Each row comes from the steps of one walk. Every step used is in the known rows, and no mark comes twice. Write the walk behind each row, first mark first.
Known rows
S -> J -> C: |  .35 | -.05 | -.22 | -.01 | -.40 | -.13 | -.18 |  .13 | -.22 | -.08 | -.04 |  .05 | -.13 | -.19 |  .24 | -.05 | -.01 |  .06 |  .14 |  .22 | -.18 |  .08 |  .07 | -.09 | -.17 |  .30 |
Q -> Z: |  .10 |  .20 |  .10 |  .31 | -.22 |  .02 |  .03 | -.01 | -.04 | -.22 |  .04 |  .16 |  .06 |  .37 |  .22 | -.12 | -.06 |  .23 | -.07 |  .01 |  .24 |  .11 |  .04 | -.15 |  .02 |  .12 |
N -> T -> S -> J: |  .44 | -.04 | -.14 | -.34 | -.42 |  .23 |  .02 | -.03 | -.19 | -.16 | -.16 |  .06 | -.09 | -.63 | -.07 |  .09 |  .06 |  .22 |  .09 |  .19 | -.20 |  .14 |  .33 | -.13 | -.31 |  .13 |
T -> C: |  .05 | -.05 |  .08 | -.23 | -.41 | -.10 | -.16 | -.03 |  .01 |  .23 |  .08 | -.32 | -.10 |  .13 |  .41 |  .08 | -.01 | -.10 | -.08 |  .16 |  .04 | -.05 | -.06 | -.09 | -.02 |  .07 |
L -> S: |  .10 |  .13 |  .03 |  .16 |  .03 |  .27 | -.13 | -.30 |  .07 | -.40 |  .17 | -.22 |  .03 | -.07 | -.17 |  .03 | -.23 | -.04 | -.05 |  .05 | -.11 | -.09 |  .02 | -.01 |  .14 |  .03 |
T -> L -> S -> J: |  .41 |  .10 | -.07 | -.30 | -.24 |  .16 | -.14 | -.08 |  .03 | -.38 |  .03 | -.26 | -.09 | -.36 |  .15 |  .00 | -.19 |  .24 |  .15 |  .17 | -.28 | -.05 |  .28 | -.03 |  .03 | -.06 |
N -> T -> C -> J -> Z: |  .40 |  .19 | -.16 | -.20 | -.48 |  .01 | -.23 |  .24 | -.11 |  .30 |  .25 | -.31 |  .20 |  .28 |  .33 | -.43 | -.11 | -.02 |  .04 |  .30 | -.18 |  .20 |  .04 |  .03 | -.40 |  .32 |
C -> Z -> J -> T -> S: |  .36 | -.07 | -.12 | -.36 | -.41 |  .35 |  .13 |  .05 | -.27 | -.22 | -.22 |  .07 |  .02 |  .13 |  .00 | -.31 |  .06 |  .10 |  .04 |  .09 | -.15 |  .28 |  .30 | -.13 | -.43 |  .22 |
S -> J -> C -> N -> T -> Z: |  .34 |  .14 | -.25 | -.42 | -.31 | -.12 |  .02 |  .00 | -.14 |  .25 | -.11 | -.24 |  .10 |  .06 |  .60 | -.10 | -.14 | -.16 | -.10 |  .19 | -.18 |  .09 | -.04 | -.16 | -.47 |  .38 |
Q -> N: |  .50 |  .03 |  .02 |  .39 |  .38 |  .09 | -.03 |  .02 |  .23 |  .28 |  .15 |  .23 |  .13 |  .25 |  .26 |  .00 | -.03 |  .02 | -.09 |  .09 |  .25 |  .06 | -.12 | -.04 | -.08 |  .03 |
S -> J: |  .37 |  .01 |  .01 | -.14 | -.19 | -.07 | -.08 | -.04 | -.11 |  .01 | -.10 |  .06 | -.09 | -.36 |  .02 | -.03 |  .05 |  .20 |  .17 |  .11 | -.17 |  .03 |  .23 | -.02 | -.09 | -.06 |
Q -> N -> T: |  .49 |  .23 | -.26 |  .33 |  .25 | -.05 |  .06 |  .10 |  .05 |  .39 | -.11 |  .07 |  .17 | -.38 |  .26 |  .24 | -.22 |  .06 |  .15 |  .04 |  .13 |  .13 | -.16 |  .04 | -.46 |  .18 |
L -> S -> J -> C -> Z: |  .17 |  .25 | -.14 | -.03 | -.53 | -.17 | -.08 |  .06 | -.11 | -.33 | -.02 |  .02 |  .06 |  .45 |  .21 | -.70 | -.12 | -.09 |  .01 |  .26 | -.18 |  .15 |  .10 | -.02 | -.22 |  .23 |
Z -> J -> C -> N -> T -> L: |  .52 |  .28 | -.49 | -.60 |  .01 | -.03 | -.01 |  .39 |  .06 | -.02 | -.20 | -.60 |  .07 | -.21 |  .87 | -.03 | -.35 |  .20 |  .17 |  .06 | -.24 |  .16 |  .04 |  .01 | -.33 |  .06 |
N -> T: |  .14 |  .21 | -.28 |  .06 | -.01 | -.12 |  .09 |  .10 | -.11 |  .19 | -.22 | -.09 |  .08 | -.56 |  .08 |  .24 | -.20 |  .04 |  .21 | -.02 | -.05 |  .09 | -.08 |  .07 | -.40 |  .15 |
C -> J -> T: |  .46 |  .16 | -.12 | -.08 | -.14 | -.06 | -.09 |  .16 | -.34 |  .30 | -.31 | -.10 |  .04 | -.19 |  .08 | -.26 | -.14 |  .13 |  .45 | -.04 | -.23 |  .18 |  .11 |  .11 | -.61 |  .12 |
N -> T -> L -> S -> J -> C -> Z: |  .20 |  .32 | -.31 | -.19 | -.58 | -.19 | -.03 |  .21 | -.08 | -.34 | -.09 | -.12 |  .07 |  .29 |  .41 | -.62 | -.25 | -.02 |  .09 |  .27 | -.21 |  .17 |  .09 | -.01 | -.33 |  .27 |
J -> Z: | -.04 | -.07 | -.16 | -.02 | -.18 |  .14 | -.02 |  .17 | -.05 | -.08 |  .36 |  .09 |  .14 |  .46 |  .11 | -.29 |  .00 | -.05 | -.07 |  .19 | -.03 |  .08 | -.02 | -.04 | -.14 |  .36 |
Q -> Z -> J -> T -> C -> N: |  .79 |  .24 | -.04 | -.28 |  .10 |  .00 | -.24 | -.15 | -.18 |  .20 | -.14 | -.46 |  .08 |  .27 |  .85 | -.31 | -.16 |  .11 |  .05 |  .08 | -.10 |  .16 | -.01 | -.13 | -.42 |  .03 |
C -> N -> T -> S -> J: |  .60 |  .01 | -.16 | -.42 | -.26 |  .27 | -.03 | -.09 | -.20 | -.17 | -.16 | -.04 | -.04 | -.59 |  .06 |  .00 |  .05 |  .23 |  .06 |  .19 | -.24 |  .16 |  .31 | -.15 | -.37 |  .10 |
N -> T -> J -> Z: |  .42 |  .06 | -.19 | -.25 | -.51 |  .09 |  .00 |  .25 | -.16 |  .18 |  .30 |  .00 |  .14 | -.02 |  .13 | -.10 | -.16 | -.02 |  .02 |  .19 | -.07 |  .13 | -.04 |  .01 | -.36 |  .49 |
N -> T -> L -> S -> J -> C: |  .43 |  .08 | -.37 | -.10 | -.44 | -.02 | -.19 |  .14 | -.16 | -.28 | -.02 | -.20 | -.11 | -.39 |  .35 |  .05 | -.25 |  .10 |  .20 |  .25 | -.28 |  .06 |  .08 | -.08 | -.21 |  .35 |
Z -> J -> T -> L -> S: |  .32 |  .17 | -.18 | -.23 | -.07 |  .25 | -.07 |  .01 |  .03 | -.41 |  .00 | -.46 |  .02 | -.06 |  .29 | -.02 | -.41 |  .15 |  .19 |  .03 | -.26 | -.01 |  .14 |  .02 | -.07 |  .03 |

Write each row's walk
|  .48 |  .06 | -.19 | -.11 | -.39 | -.22 | -.11 |  .15 | -.14 |  .18 | -.07 | -.16 |  .03 |  .32 |  .49 | -.20 | -.06 | -.07 | -.01 |  .18 | -.18 |  .19 |  .05 | -.08 | -.12 |  .27 | : T -> Z -> J -> C
|  .39 |  .02 | -.14 | -.01 | -.16 |  .07 | -.05 | -.06 | -.36 | -.09 | -.22 |  .04 | -.09 | -.43 |  .03 | -.01 | -.19 |  .19 |  .46 |  .04 | -.25 |  .04 |  .17 |  .00 | -.50 |  .20 | : L -> S -> J -> T
|  .16 |  .24 | -.21 | -.21 | -.58 | -.15 | -.06 |  .18 | -.04 | -.40 | -.02 | -.09 |  .04 |  .48 |  .38 | -.70 | -.18 | -.04 |  .02 |  .27 | -.20 |  .14 |  .13 | -.03 | -.20 |  .22 | : T -> L -> S -> J -> C -> Z
|  .35 | -.04 | -.05 | -.28 | -.50 |  .15 | -.05 |  .20 | -.11 |  .09 |  .41 |  .04 |  .10 |  .26 |  .09 | -.22 | -.06 | -.04 | -.08 |  .20 | -.05 |  .09 |  .00 | -.02 | -.16 |  .41 | : T -> J -> Z
|  .35 |  .12 | -.07 | -.22 | -.48 |  .04 | -.26 |  .20 | -.07 |  .24 |  .31 | -.28 |  .17 |  .47 |  .30 | -.52 | -.04 | -.03 | -.03 |  .30 | -.16 |  .17 |  .06 |  .01 | -.26 |  .27 | : T -> C -> J -> Z
|  .33 | -.11 | -.10 | -.38 | -.43 |  .45 |  .02 |  .07 | -.29 | -.16 | -.15 |  .00 | -.02 | -.12 | -.14 | -.18 |  .07 |  .08 |  .06 |  .10 | -.17 |  .22 |  .27 | -.13 | -.45 |  .26 | : C -> J -> T -> S
|  .38 | -.14 |  .00 | -.37 | -.41 |  .28 | -.02 | -.08 | -.14 | -.26 | -.05 |  .10 | -.13 | -.36 | -.11 | -.02 |  .16 |  .20 | -.01 |  .20 | -.17 |  .09 |  .37 | -.16 | -.12 |  .06 | : T -> S -> J
|  .22 | -.18 | -.15 | -.28 | -.47 |  .34 | -.04 |  .11 | -.15 | -.26 |  .32 |  .16 |  .05 |  .20 |  .04 | -.31 |  .11 |  .09 | -.08 |  .33 | -.16 |  .15 |  .24 | -.16 | -.22 |  .40 | : T -> S -> J -> Z
|  .48 | -.03 | -.13 | -.17 | -.59 | -.08 | -.14 |  .20 | -.20 |  .09 |  .08 | -.03 | -.12 | -.13 |  .20 |  .04 | -.10 | -.07 |  .01 |  .15 | -.08 |  .07 | -.08 | -.06 | -.11 |  .40 | : T -> J -> C
|  .36 |  .14 | -.26 | -.45 | -.21 | -.02 |  .09 |  .43 | -.06 | -.09 | -.23 | -.29 |  .00 |  .13 |  .72 | -.12 | -.28 |  .35 |  .32 | -.03 | -.12 |  .16 |  .19 |  .00 | -.28 |  .04 | : Q -> Z -> J -> T -> L
|  .53 |  .13 | -.28 | -.09 | -.40 | -.26 | -.09 |  .18 | -.18 |  .24 | -.14 | -.19 |  .06 |  .14 |  .52 | -.13 | -.13 | -.05 |  .06 |  .17 | -.19 |  .22 |  .02 | -.06 | -.26 |  .32 | : N -> T -> Z -> J -> C
|  .55 |  .17 |  .06 | -.28 | -.18 | -.19 |  .01 | -.02 |  .00 |  .37 | -.14 | -.24 |  .14 |  .38 |  .39 | -.25 | -.02 |  .02 | -.05 |  .05 | -.17 |  .18 |  .20 |  .00 | -.04 | -.11 | : T -> Z -> J
|  .66 |  .33 | -.41 | -.05 |  .12 |  .01 | -.15 | -.07 | -.20 |  .00 | -.19 | -.34 |  .10 | -.60 |  .40 |  .03 | -.32 |  .06 |  .19 |  .12 | -.26 |  .14 | -.07 | -.02 | -.55 |  .25 | : L -> S -> J -> C -> N -> T
|  .40 | -.09 | -.32 | -.15 | -.56 |  .07 | -.10 |  .14 | -.28 | -.19 | -.08 |  .05 | -.13 | -.38 |  .18 |  .03 |  .00 |  .08 |  .09 |  .28 | -.20 |  .16 |  .13 | -.17 | -.31 |  .44 | : N -> T -> S -> J -> C
|  .36 |  .21 | -.24 | -.04 | -.52 | -.10 |  .01 |  .18 | -.10 | -.16 | -.08 |  .17 |  .10 |  .38 |  .32 | -.63 | -.07 | -.05 | -.02 |  .31 | -.07 |  .27 |  .09 | -.08 | -.44 |  .34 | : Q -> N -> T -> S -> J -> C -> Z
|  .60 |  .36 |  .07 | -.21 | -.31 | -.32 | -.08 |  .03 |  .01 |  .28 | -.20 | -.31 |  .16 |  .51 |  .47 | -.60 | -.07 |  .05 |  .05 |  .11 | -.14 |  .26 |  .20 |  .09 | -.12 | -.22 | : T -> C -> Z -> J
|  .10 |  .10 | -.19 | -.21 | -.09 |  .30 | -.06 |  .01 |  .04 | -.50 |  .07 | -.40 | -.02 | -.07 |  .22 |  .04 | -.40 |  .09 |  .15 |  .04 | -.20 | -.07 |  .08 | -.02 | -.06 |  .13 | : J -> T -> L -> S
|  .62 | -.03 | -.13 | -.21 | -.29 |  .26 |  .01 | -.03 | -.11 | -.07 | -.11 |  .14 | -.04 | -.54 |  .03 |  .09 |  .05 |  .23 |  .06 |  .22 | -.11 |  .16 |  .29 | -.14 | -.34 |  .15 | : Q -> N -> T -> S -> J
|  .57 |  .20 | -.16 | -.07 | -.35 |  .04 | -.24 |  .24 | -.03 |  .40 |  .30 | -.23 |  .25 |  .37 |  .42 | -.44 | -.12 | -.02 |  .01 |  .33 | -.09 |  .22 | -.01 |  .02 | -.42 |  .34 | : Q -> N -> T -> C -> J -> Z
|  .00 |  .31 | -.08 | -.20 | -.55 | -.29 |  .01 |  .09 | -.03 |  .12 | -.11 | -.20 |  .11 |  .42 |  .43 | -.50 | -.14 | -.17 | -.03 |  .19 | -.01 |  .14 | -.03 |  .01 | -.36 |  .14 | : N -> T -> C -> Z
|  .35 | -.04 | -.15 | -.08 | -.18 | -.06 |  .01 |  .08 | -.40 |  .10 | -.31 |  .15 | -.11 | -.40 |  .10 | -.02 | -.08 |  .21 |  .49 |  .01 | -.20 |  .09 |  .16 |  .00 | -.56 |  .19 | : S -> J -> T
| -.04 |  .20 | -.16 | -.01 | -.45 | -.23 |  .00 |  .18 | -.08 | -.19 | -.03 |  .07 |  .09 |  .65 |  .26 | -.69 | -.07 | -.17 | -.06 |  .19 | -.05 |  .17 | -.02 | -.01 | -.22 |  .25 | : J -> C -> Z
|  .88 |  .29 | -.17 | -.07 |  .23 |  .00 | -.25 | -.07 | -.12 | -.03 | -.09 | -.31 |  .14 |  .30 |  .69 | -.42 | -.12 |  .11 | -.04 |  .10 | -.16 |  .24 |  .00 | -.11 | -.23 |  .07 | : Q -> Z -> J -> C -> N
|  .54 |  .10 | -.08 | -.37 |  .15 |  .05 | -.23 | -.14 | -.15 |  .19 | -.09 | -.45 |  .02 |  .13 |  .71 | -.22 | -.12 | -.03 |  .03 |  .08 | -.13 |  .06 | -.10 | -.11 | -.43 |  .08 | : J -> T -> C -> N
|  .76 |  .43 | -.38 |  .03 |  .12 | -.11 | -.08 |  .04 | -.20 |  .15 | -.27 | -.29 |  .18 | -.31 |  .59 | -.07 | -.30 |  .14 |  .17 |  .05 | -.13 |  .27 | -.07 | -.02 | -.56 |  .21 | : Q -> Z -> J -> C -> N -> T
|  .45 |  .12 | -.32 | -.28 | -.19 |  .26 | -.15 |  .09 | -.07 | -.29 |  .30 | -.22 |  .14 |  .05 |  .37 | -.31 | -.22 |  .14 |  .07 |  .30 | -.29 |  .10 |  .14 | -.06 | -.32 |  .34 | : C -> N -> T -> L -> S -> J -> Z
|  .55 |  .09 | -.21 |  .06 | -.21 | -.20 | -.16 |  .16 | -.15 |  .11 | -.11 | -.13 |  .01 |  .08 |  .36 | -.15 | -.08 |  .05 |  .12 |  .12 | -.17 |  .20 |  .05 | -.01 | -.10 |  .16 | : Z -> J -> C
|  .88 |  .27 | -.08 | -.44 | -.24 | -.01 | -.04 |  .03 | -.16 |  .36 | -.08 | -.26 |  .04 | -.62 |  .21 |  .14 | -.25 |  .04 |  .08 |  .00 | -.11 |  .10 | -.06 |  .05 | -.39 |  .14 | : C -> N -> T -> J
|  .10 |  .18 | -.02 | -.27 | -.64 | -.27 | -.02 |  .09 | -.16 |  .08 | -.15 | -.09 |  .02 |  .50 |  .45 | -.63 | -.08 | -.08 |  .11 |  .21 | -.08 |  .14 |  .08 | -.02 | -.45 |  .15 | : S -> J -> T -> C -> Z
|  .11 | -.09 | -.03 | -.21 | -.45 | -.11 | -.12 |  .05 | -.22 |  .30 | -.09 | -.24 | -.12 |  .03 |  .48 |  .08 | -.09 | -.05 |  .18 |  .12 | -.01 |  .00 | -.06 | -.08 | -.37 |  .23 | : J -> T -> C
|  .78 |  .33 | -.10 | -.33 | -.03 | -.21 |  .00 | -.03 | -.05 |  .45 | -.26 | -.39 |  .22 |  .14 |  .56 | -.23 | -.13 |  .03 |  .02 |  .04 | -.23 |  .24 |  .14 |  .02 | -.28 | -.06 | : C -> N -> T -> Z -> J
